Each row was made from one small tree. The marks that hang from a mark follow it in brackets, in alphabetical order. Every link used is in the known rows. Write each row's tree.
In the rows, 128 means zero.
Known rows
giliv{dumad{nelot{dovov{fafa{zumul}}}}}: [123 157 127 126 114 127 127 127 143 134 104 109 127 113 166 129 105 174
 122 145 134  75 134 108 118 130 122 142 153]
munum{mezik nelot}: [132 109 149 141 148 134 163 129 147 133 125 132 130 117 126 114 114 103
 132 127 135 121 133 167 116 120 130 128 128]
nelot{dovov{fafa{topu totu zazi}}}: [107 142 132 133 126 119 157 121 116 148 128 129 131 127 164 135 116 209
 127 138 123 129 118 114 111 138 154 123 167]
fafa{dovov topu totu zazi}: [ 97 135 114 124 153 126 187 122  85 143 155 131 131 121 158 146 104 226
 129 121 141 179 117 136 119 153 173 123 163]
munum{mezik nelot{dovov{fafa{totu}}}}: [129 127 148 136 126 131 145 127 157 141 108 129 130 111 156 111 114 138
 134 138 131  91 127 121 110 127 125 124 146]
mezik{munum{nelot{dovov{fafa{zazi}}}}}: [134 117 150 145 132 128 154 124 154 157 113 133 140 120 147 142 114 132
 128 144 105  93 134 153 106 111 114 136 158]
munum{mezik}: [131 121 138 128 143 134 135 128 138 129 131 132 128 125 133 117 122 123
 127 121 136 120 128 156 126 127 139 124 131]
giliv{dumad{nelot{dovov{fafa{topu}}}}}: [125 149 131 144 117 134 125 126 133 140 118 110 129 111 167 137 113 167
 119 144 134  83 128 117 107 129 119 130 156]
munum{mezik nelot{dovov{fafa{topu}}}}: [131 123 152 151 147 133 154 125 140 150 108 125 133 112 145 111 121 135
 128 148 126  92 130 147 101 125 127 127 142]
dumad{giliv nelot{dovov{fafa}}}: [147 136 121 149 110 135 127 125 135 130 107 105 123 119 160 128 131 162
 121 144 144  71 133 112 116 124 113 142 137]
dovov{fafa}: [131 132 138 119 113 128 124 124 134 127 118 125 128 125 145 126 134 134
 131 140 117 116 123 110 127 127 109 133 136]
zumul{fafa{dovov totu zazi}}: [122 134 110 120 147 114 146 125 112 130 141 132 127 120 152 146 108 184
 131 117 124 155 123 125 122 157 146 129 164]
dovov{fafa{topu totu zazi zumul}}: [ 94 143 121 103 141 109 189 118  97 140 139 132 130 129 161 132 107 234
 129 140 136 160 116 121 125 145 159 135 174]
dovov{fafa{totu}}: [120 138 127 109 107 124 127 123 132 126 126 129 127 126 155 128 126 155
 133 135 132 125 118  92 130 134 119 128 145]
fafa{zazi}: [120 121 137 130 133 123 156 127 124 136 141 132 129 131 132 134 115 159
 127 125 116 141 127 150 124 126 140 128 146]
zumul{fafa{topu}}: [141 133 110 134 153 113 119 126 117 125 124 127 127 125 122 135 136 129
 123 130 127 130 128 126 120 141 126 132 141]
giliv{dumad{nelot{dovov}}}: [129 143 126 149 114 135 113 132 148 135 118 114 126 113 149 134 105 139
 118 131 138  88 136 124 114 127 124 127 141]
topu{fafa{dovov}}: [133 138 135 124 132 133 137 122 101 129 131 129 137 123 155 146 144 159
 134 129 123 139 133 111 127 140 126 136 142]
nelot{dovov{fafa{zumul}}}: [127 147 127 121 127 118 121 124 128 139  98 121 129 121 149 121 130 161
 129 148 117  94 132 102 124 132 136 139 140]
zumul{fafa{dovov topu}}: [136 137 104 133 167 119 128 124  95 129 128 122 129 118 137 143 130 159
 127 127 131 138 127 123 118 157 135 131 143]
totu{fafa{topu zumul}}: [112 139 125 117 157 104 146 125  98 128 122 131 127 126 138 139 130 193
 115 142 132 141 126 145 124 135 158 137 138]
giliv{dumad}: [114 130 133 119 117 133 123 133 130 124 126 124 128 122 137 134 107 118
 122 118 133 132 129 137 125 127 116 124 135]
zumul{fafa{totu}}: [138 137 106 118 130 112 111 128 134 116 126 131 124 124 133 134 127 138
 129 122 131 127 125 106 126 143 122 129 143]
totu{fafa}: [132 125 138 125 124 117 115 129 132 122 124 132 126 126 137 141 137 144
 120 131 117 126 126 138 124 125 129 130 129]

Which tree is each row?
[144 126 141 142 129 133 124 126 156 149  98 129 137 117 141 135 126 115
 131 151 116  75 136 132 112 115  97 137 140]	mezik{munum{nelot{dovov{fafa}}}}
[103 146 124 103 144 116 185 119  82 136 144 138 136 127 174 149 112 237
 135 127 132 165 128 117 130 151 164 141 171]	topu{fafa{dovov totu zazi zumul}}
[130 129 145 133 145 124 157 125 149 146  95 126 131 112 147 107 116 141
 131 148 125  89 136 143 114 126 133 138 140]	munum{mezik nelot{dovov{fafa{zumul}}}}
[ 87 143 108 110 171 116 199 120  71 143 149 131 131 122 159 143  96 252
 129 127 146 184 120 134 124 159 191 132 166]	fafa{dovov topu totu zazi zumul}
[140 120 155 147 133 134 140 128 157 142 102 126 132 112 144 109 123 107
 133 143 118  83 134 139 107 117 113 130 136]	munum{mezik nelot{dovov{fafa}}}
[138 117 148 156 148 135 147 131 152 143 110 129 131 114 130 112 116 109
 129 132 127  93 137 156 108 121 135 125 127]	munum{mezik nelot{dovov}}
[107 158 113 115 136 114 140 120 106 141 110 124 129 122 160 127 121 211
 128 148 139 116 122  87 120 144 157 134 154]	nelot{dovov{fafa{topu totu zumul}}}
[108 131 135 114 153 107 172 125  98 136 131 132 128 122 156 148 113 214
 121 132 114 157 127 159 124 145 169 136 152]	totu{fafa{dovov zazi zumul}}
[105 144 131 106 132 110 173 121 103 131 140 142 134 135 160 142 118 223
 131 128 131 157 131 122 131 137 153 140 169]	topu{fafa{totu zazi zumul}}
[ 96 151  96 108 165 121 174 121  75 137 136 127 129 117 154 136 108 223
 131 131 160 169 122 114 128 161 177 133 148]	fafa{dovov topu totu zumul}
[113 144 124 111 143 115 155 119 100 134 120 124 130 125 145 126 131 182
 127 146 134 134 123 117 126 138 138 139 146]	dovov{fafa{topu zumul}}
[109 144 132 129 148 112 167 119 103 153 115 126 131 125 156 130 116 209
 124 147 116 124 127 129 114 135 156 137 160]	nelot{dovov{fafa{topu zazi zumul}}}
[125 144 126 124 105 126 113 125 137 136 110 126 129 121 158 126 129 162
 133 139 126  97 122  84 121 133 126 126 143]	nelot{dovov{fafa{totu}}}
[103 150 115 100 138 113 157 119  99 132 122 127 128 126 158 128 119 201
 130 144 146 141 118  97 129 145 148 137 156]	dovov{fafa{topu totu zumul}}
[111 137 135 115 130 125 168 121  97 135 150 137 137 125 171 154 118 207
 135 120 127 162 125 114 124 146 148 133 169]	topu{fafa{dovov totu zazi}}
[142 140 112 153 125 134 141 121 114 136 113 105 124 119 161 130 132 194
 118 148 149  84 129 118 109 130 125 140 144]	dumad{giliv nelot{dovov{fafa{topu}}}}
[ 94 141 113 106 152 118 184 123  91 137 143 132 129 123 158 138  97 225
 133 124 140 168 123 129 131 154 177 131 160]	fafa{dovov totu zazi zumul}
[117 138 125 111 150 112 141 126  99 127 121 127 127 116 150 143 126 189
 123 135 127 142 128 139 129 143 157 140 135]	totu{fafa{dovov zumul}}
[132 147 137 140  98 135 113 129 155 132 111 109 127 111 167 133 112 150
 122 142 127  72 131 106 114 124 105 133 151]	giliv{dumad{nelot{dovov{fafa}}}}
[119 154 126 129  92 133 115 129 154 132 116 113 126 111 178 135 103 174
 125 137 142  84 126  93 116 130 114 128 161]	giliv{dumad{nelot{dovov{fafa{totu}}}}}
